Each row was made from one small tree. The marks that hang from a mark follow it in brackets, in the order of their numbers. Every link used is in the known rows. Write each row's tree.
Known rows:
Q929(Q507(Q27 Q270 Q673 Q694)): [ 3.042  2.677  1.545  1.168  0.533  1.624  3.028 -1.920  1.871  1.839
  6.182  1.538 -1.000 -2.404  3.496  1.828  0.757  1.444  1.772  1.070
 -4.086 -2.986  1.444 -1.488  1.833  2.127  0.413  1.666 -1.467  0.337
  1.996]
Q929(Q507(Q270)): [ 0.741  1.367  0.426  1.308  2.392  0.676  2.257  0.295 -1.301  0.446
  1.574  1.800  0.180 -0.083  3.744  3.482  1.426 -1.010  1.072  1.650
 -1.762 -0.652  1.131 -2.165  2.347  1.982  1.024  0.892 -1.103 -0.627
  0.712]
Q845(Q499(Q270 Q303 Q694 Q834(Q13)) Q507(Q27)): [-1.997 -4.464  1.575 -3.745  5.227 -4.280 -3.156 -0.390 -0.170 -0.686
 -0.268 -0.392  2.714  0.770  1.253  0.076 -1.409  3.714  0.939 -3.884
 -5.081 -0.212 -1.767 -3.230 -2.672 -1.160  0.390 -2.045  2.210 -2.287
  4.407]
Q694(Q499(Q270 Q834)): [-0.869 -0.178 -2.025 -1.089  0.065  0.233 -0.919  0.108 -0.330 -1.951
  2.024 -1.493  0.668  1.443 -5.401  1.265 -1.791 -0.441 -0.962  0.171
 -3.727  3.294 -2.284 -3.274 -1.911  1.369  0.787 -2.767  2.839 -0.258
  0.809]
Q27(Q499(Q270 Q303 Q694)): [ 0.206 -2.172  1.335  0.565 -0.213  0.924 -2.176  1.275 -0.010  0.545
  2.176 -0.896  2.088  1.652 -4.059 -2.003 -0.525  2.753  1.715 -2.202
 -2.222  0.659  0.947 -4.093  0.577  0.821 -1.590 -1.419  0.079 -0.063
  1.796]
Q27(Q499(Q303)): [ 1.054  0.423 -0.251  1.011 -1.772  2.272 -1.415  1.740 -0.531  0.026
  1.055 -0.385  0.930  0.878 -2.879 -1.199 -1.419  1.646  1.626 -0.641
  0.739 -0.965  1.696 -1.964  0.929  1.109  0.504 -1.858  1.217  0.553
  2.055]
Q499(Q303 Q673): [ 0.472  0.601 -0.736  1.006  0.700  0.955  0.130 -0.287  0.128 -0.113
  0.794 -1.855  2.746  3.964  0.596 -2.135 -2.826  2.400  0.887  1.244
 -0.338 -1.849  0.862 -3.754  1.186 -0.426 -2.721 -2.051  3.038 -3.538
 -0.210]
Q507(Q27 Q270 Q694(Q499(Q303 Q673 Q834))): [ 2.097  4.561 -1.954  0.426 -0.713  1.988  1.930 -1.089  2.939  1.403
  7.151 -1.350 -0.087  0.084 -1.398  1.286 -1.955  2.005  0.030 -3.083
 -5.465 -1.468 -1.758 -3.460  0.253  2.289 -1.199  0.727  4.421  0.562
  1.888]
Q27(Q499(Q270 Q303 Q673 Q694 Q834)): [ 0.056 -2.484  0.430 -0.709  1.471  0.334 -1.940 -1.171 -0.010  0.056
  1.485 -1.707  1.916  1.794 -6.313 -3.122 -2.386  2.828  2.654 -0.678
 -3.701  1.517  0.600 -4.897  1.591  1.897 -2.662 -3.667  1.703 -2.670
  0.969]
Q834(Q13): [ 0.217  0.580 -0.386 -2.016  0.093 -2.236 -1.305 -1.339  0.792 -2.600
 -1.886  0.013  0.622  1.153  0.062 -0.012 -0.856 -2.152  1.125 -0.193
  0.233  1.528 -1.780  1.935 -1.198 -1.391 -1.100 -0.602  0.942 -1.049
  0.232]
Q845(Q499): [-0.132 -0.783  0.159 -0.885  0.225 -0.304 -3.812  0.927 -0.021 -1.480
 -1.782  0.357 -0.170 -1.756  3.160 -0.081  0.524  0.852  0.869 -0.685
 -0.267 -1.010 -0.173 -1.184 -0.968 -0.467  2.483  0.052  0.915  0.968
  2.378]
Q507(Q27 Q270): [ 0.736  3.129 -0.088  0.298 -0.067 -0.426  1.621 -0.473  1.326  2.679
  3.073  1.949 -0.383  0.108  0.632  1.282  0.717  0.264 -0.064 -3.220
 -1.849 -2.564  0.096 -1.745  1.206  2.732  0.306  0.924  0.999  0.587
  1.968]
Q499(Q303 Q673 Q694 Q834): [ 0.406 -3.171 -0.475 -1.346  4.048 -0.138  1.176 -2.469  0.543 -0.956
 -0.141 -3.721  2.344  0.976 -4.513 -2.277 -2.325  3.347  1.484  0.775
 -4.368  1.234 -0.124 -3.581  2.225 -0.695 -5.339 -1.124  2.359 -5.034
 -2.042]
Q499(Q303 Q673 Q834(Q13)): [ 0.869  0.100 -2.458 -1.960  2.085 -1.451 -0.492 -2.752  0.704 -2.687
 -1.761 -2.722  2.257  3.530 -3.676 -1.128 -4.533  0.335  2.418  1.302
 -1.852  0.933 -1.226 -2.240  1.101 -0.386 -3.986 -2.988  5.152 -5.701
 -1.220]
Q499(Q694): [-0.326 -2.673  1.709 -0.752  1.997 -0.234  0.835 -0.529  0.441  0.136
  0.296 -1.146  0.439 -1.786 -0.826 -1.339  1.452  1.640 -0.135 -0.872
 -2.168  1.424 -0.155 -0.166  0.367 -1.321 -1.950  1.463 -1.810 -0.183
 -0.427]
Q694(Q499(Q303 Q834(Q13))): [ 0.262  1.008 -3.442 -1.286 -0.469  1.220 -0.212  0.658 -0.194 -3.797
  0.605 -2.677  1.753  1.980 -5.174  1.382 -3.070 -0.268 -0.190  0.545
 -2.353  2.380 -2.003 -1.956 -1.463 -0.551 -0.168 -1.915  4.572 -1.244
  0.765]
Q507(Q673 Q694): [ 3.489  0.277  0.572  0.586 -2.667  2.084  0.671 -2.915  4.108  1.420
  3.831  0.237 -1.478 -2.813 -0.507 -2.116 -0.789  2.268  1.415  0.693
 -3.650 -1.128 -0.063  0.857 -1.257  0.015 -1.556  0.935 -0.518  1.712
 -0.140]
Q694(Q499(Q303 Q834)): [ 0.005  0.653 -3.088 -0.303 -0.577  2.314  0.421  1.180 -0.625 -2.528
  1.598 -2.757  1.465  1.281 -5.349  1.385 -2.570  0.746 -0.883  0.733
 -2.387  1.857 -1.145 -2.781 -0.824  0.093  0.385 -1.590  4.159 -0.787
  0.675]
Q694(Q499(Q303 Q673)): [-0.381  1.658 -1.990  0.744 -0.594  2.645  0.347  1.130 -0.404 -1.892
  2.643 -2.685  2.574  3.034 -1.286 -1.155 -2.791  1.679 -0.802  1.807
 -1.386  0.412 -0.303 -3.926 -0.913 -0.172  0.153 -3.408  3.744 -1.364
  1.495]

Write each row's tree:
[ 3.166  0.467 -1.212 -0.160 -2.861  3.193  0.842 -2.889  3.467 -0.253
  4.629 -1.231 -1.714 -3.243 -4.078 -1.297 -2.013  1.955  0.760  1.580
 -5.404  0.859 -1.099  0.150 -2.028  0.592 -0.538 -0.460  1.307  1.857
  0.286]	Q507(Q673 Q694(Q499(Q834)))
[-0.753  0.660 -2.690 -1.343  0.770 -0.231 -1.693 -0.734  0.202 -3.255
  1.672 -2.663  2.879  4.788 -4.995 -0.514 -4.296  0.274  0.212  0.986
 -3.879  2.724 -2.532 -4.978 -1.528  0.440 -1.542 -4.646  5.495 -3.286
  0.667]	Q694(Q499(Q270 Q303 Q673 Q834(Q13)))
[ 0.147  2.061  2.092 -0.166  2.282  0.582  1.299  0.242 -1.773 -0.578
  3.635 -0.563  0.155 -0.740  3.258  0.858  0.087  0.720  1.479  1.918
  0.398 -1.913  2.576 -1.151  2.434  1.653  2.335 -1.834 -1.724 -1.455
  3.245]	Q929(Q507(Q27(Q499(Q673))))
[ 0.843 -1.203 -0.988  0.526  0.356  1.655  2.042 -1.709  1.300  2.740
  3.414  2.078  0.019 -0.768 -0.797  0.416 -1.852  2.682 -0.022 -0.046
 -6.068 -0.700 -0.936 -1.469 -3.065  1.417  0.777 -1.793  1.794  1.327
  1.862]	Q845(Q507(Q270 Q673 Q694(Q499(Q303 Q834))))
[ 0.746  2.533  0.951 -0.355  2.384  0.563  1.892 -0.563 -0.378 -1.337
  6.421 -2.006  0.192 -0.763  2.547  2.304 -0.669  0.817  0.492  1.273
 -3.282 -0.392  0.033 -1.916  0.898  1.056  1.059 -0.592  0.004 -1.295
  2.204]	Q929(Q507(Q27 Q694(Q499(Q270 Q673 Q834))))
[ 0.720  2.021  1.004  0.060 -0.221  0.272  0.720 -0.423  1.142  2.734
  3.725  1.591 -0.554 -1.530 -1.417 -0.173  0.981  1.597  0.821 -3.772
 -2.294 -1.838  0.792 -1.838  1.815  3.265  0.548  0.212 -0.106  1.525
  3.393]	Q507(Q27(Q499(Q694)) Q270)
[-0.522  0.238 -2.533 -0.352  0.611  0.888 -0.928 -0.050 -0.200 -1.974
  2.573 -2.888  2.600  4.332 -4.934 -0.355 -3.764  1.114 -0.288  1.049
 -3.937  1.795 -1.745 -5.816 -1.022  1.107 -0.957 -4.287  4.980 -2.717
  0.739]	Q694(Q499(Q270 Q303 Q673 Q834))
[-1.078 -0.205 -0.282  0.481  1.832  0.688  1.756 -0.789 -0.086  2.267
  3.135  1.772  0.395  0.256  2.576  0.469 -1.084  1.477 -0.884 -0.781
 -4.220 -0.048 -1.367 -1.062 -2.971  0.984  1.546 -2.153  1.527  1.509
  2.095]	Q845(Q507(Q270 Q694(Q499(Q673))))
[ 0.986  0.212 -0.198 -0.098  0.482  1.075  2.704 -1.835  1.986  3.074
  5.326  1.634 -0.088 -0.925 -0.363  0.399 -1.807  3.393 -0.314 -1.337
 -6.010 -1.941 -0.602 -1.218 -2.584  1.789  1.192 -1.839  1.832  1.098
  3.245]	Q845(Q507(Q27 Q270 Q673 Q694(Q499(Q303 Q834))))
[-0.046 -2.197  0.408 -1.531  1.792 -1.062 -2.637 -1.667  0.534 -1.259
  0.469 -1.771  2.069  2.537 -6.196 -2.993 -2.841  1.878  3.270 -0.818
 -3.577  2.088 -0.276 -3.889  1.063  1.249 -3.133 -3.979  2.299 -3.138
  1.113]	Q27(Q499(Q270 Q303 Q673 Q694 Q834(Q13)))
[ 2.690  3.730 -0.737  0.579 -0.799  1.385  0.790 -1.575  2.856  2.473
  6.198 -0.007 -0.834 -0.781 -2.095  0.079 -1.561  2.384  1.970 -3.802
 -4.201 -2.612 -0.099 -2.468  1.907  3.531 -1.341  0.602  2.953  0.713
  2.426]	Q507(Q27(Q499(Q303 Q673 Q834)) Q270 Q694)
[ 0.480 -0.471  0.498 -0.852  0.494  0.832  2.063 -1.446  1.191  1.566
  5.027 -0.166  0.044 -1.480 -0.545 -0.537 -2.580  3.882 -0.592 -0.363
 -4.569 -1.584 -0.273  0.024 -3.267  0.043  1.368 -2.755  1.033  0.546
  3.319]	Q845(Q507(Q27 Q673 Q694(Q499(Q303 Q834))))
[ 0.403  1.356  0.738  0.852  2.054  1.591  1.333  0.027 -0.580 -1.472
  4.878 -1.199  0.608  0.009  3.799  1.917 -0.248  0.321  0.670  2.506
 -2.888  0.543 -0.022 -2.194  0.297  0.317  0.897 -0.456 -0.714 -0.637
  1.179]	Q929(Q507(Q694(Q499(Q270 Q673))))
[-1.215  0.596 -2.066 -2.128  0.999 -1.090 -1.518 -1.827  0.152 -3.206
  1.206 -1.978  1.473  2.938 -4.344 -0.710 -3.256 -0.898  0.130  1.497
 -3.871  3.624 -2.773 -3.261 -2.023  1.001 -0.359 -5.065  4.020 -2.339
  0.875]	Q694(Q499(Q270 Q673 Q834(Q13)))
[ 0.358 -0.807 -0.553 -0.255  0.224  0.410 -2.593 -0.769 -0.247 -0.010
  1.222 -1.181  1.502  3.222 -5.861 -2.189 -3.468  1.766  2.709 -0.046
 -2.356  0.418  0.694 -4.758  1.190  2.763 -1.294 -4.727  3.119 -2.484
  1.238]	Q27(Q499(Q270 Q303 Q673 Q834))
[ 4.357  3.980 -1.924  0.075 -2.988  2.513  1.864 -2.982  5.211  1.532
  7.389  0.116 -0.741 -1.572 -3.911  0.181 -2.188  2.491  1.085 -2.008
 -6.957 -1.894 -1.450 -2.112 -0.759  2.268 -1.283  0.782  3.579  1.243
  2.306]	Q507(Q27 Q270 Q673 Q694(Q499(Q303 Q834(Q13))))
[ 1.509  0.500  2.819 -0.230  1.013  1.155  1.958 -1.152 -0.173  0.083
  4.395  0.009 -0.333 -2.793  1.498 -0.229  0.409  2.225  1.961  2.442
 -1.681 -2.098  3.179 -0.941  2.111  1.426  1.602 -1.194 -3.122 -0.557
  3.195]	Q929(Q507(Q27(Q499(Q694)) Q673))
[ 0.872  2.718  1.122  0.684  1.561  1.396  1.949  1.139 -0.234 -0.926
  6.984 -1.833  0.970  0.073  3.359  2.632 -0.369  1.523  0.020  0.185
 -2.470 -1.104  0.355 -2.406  0.574  0.246  1.040  0.908 -0.297 -0.457
  2.697]	Q929(Q507(Q27 Q694(Q499(Q270 Q303))))
[ 2.010  3.216  0.644  0.939  1.869  1.629  2.325 -0.619  0.058  0.833
  5.665  0.134 -0.127 -0.841  2.423  2.665 -0.335  1.219  2.113  0.093
 -2.983 -2.112  1.483 -2.587  2.934  2.822  0.467  0.624  0.308 -0.595
  2.441]	Q929(Q507(Q27(Q499(Q303 Q673 Q834)) Q270 Q694))
[ 1.462  4.896 -0.926  0.683 -1.174  1.921  1.821 -1.143  2.966  1.766
  7.422 -0.326 -0.702 -0.732  1.133  0.499 -0.668  1.431 -0.472 -2.796
 -4.676 -1.687 -1.461 -2.229 -0.549  2.110  0.093  0.553  2.862  1.876
  2.540]	Q507(Q27 Q270 Q694(Q499(Q673)))
[-0.025 -3.410 -0.312 -1.505  2.107 -1.003 -1.747 -2.252  0.169  1.677
 -1.956  3.757 -0.702 -2.677  1.449  0.317 -0.660  2.293  1.419 -0.224
 -5.182 -1.280 -0.353 -1.779 -2.586  1.910  3.279 -2.984  1.861  0.693
  3.378]	Q845(Q499(Q834) Q507(Q270 Q673))
[-0.172 -2.623  0.775 -0.450  1.243 -0.431 -2.011 -0.948  0.410  2.290
 -1.040  4.369  0.060 -1.756  4.451 -0.623  0.066  2.703  0.977 -0.365
 -3.955 -2.399  0.213 -2.110 -2.891  1.249  3.817 -2.921  0.743  1.609
  4.127]	Q845(Q499 Q507(Q270 Q673))
[ 4.099  3.227  0.590  0.975 -2.756  1.523  2.050 -3.416  5.473  4.162
  6.937  2.135 -1.875 -2.928 -0.016 -0.900 -0.200  2.511  1.273 -2.384
 -5.383 -3.856  0.013 -0.736  0.190  2.587 -1.185  2.057  0.373  2.233
  1.718]	Q507(Q27 Q270 Q673 Q694)
[-1.269 -1.419 -0.075 -0.885  1.933  0.213  1.377 -0.432 -0.739  0.652
  2.352 -0.104  0.034 -0.882  0.582  0.960 -1.450  1.572 -1.050 -0.428
 -3.409  0.948 -1.464  0.826 -3.441 -0.335  1.749 -2.082  0.893  1.288
  1.838]	Q845(Q507(Q694(Q499(Q834))))
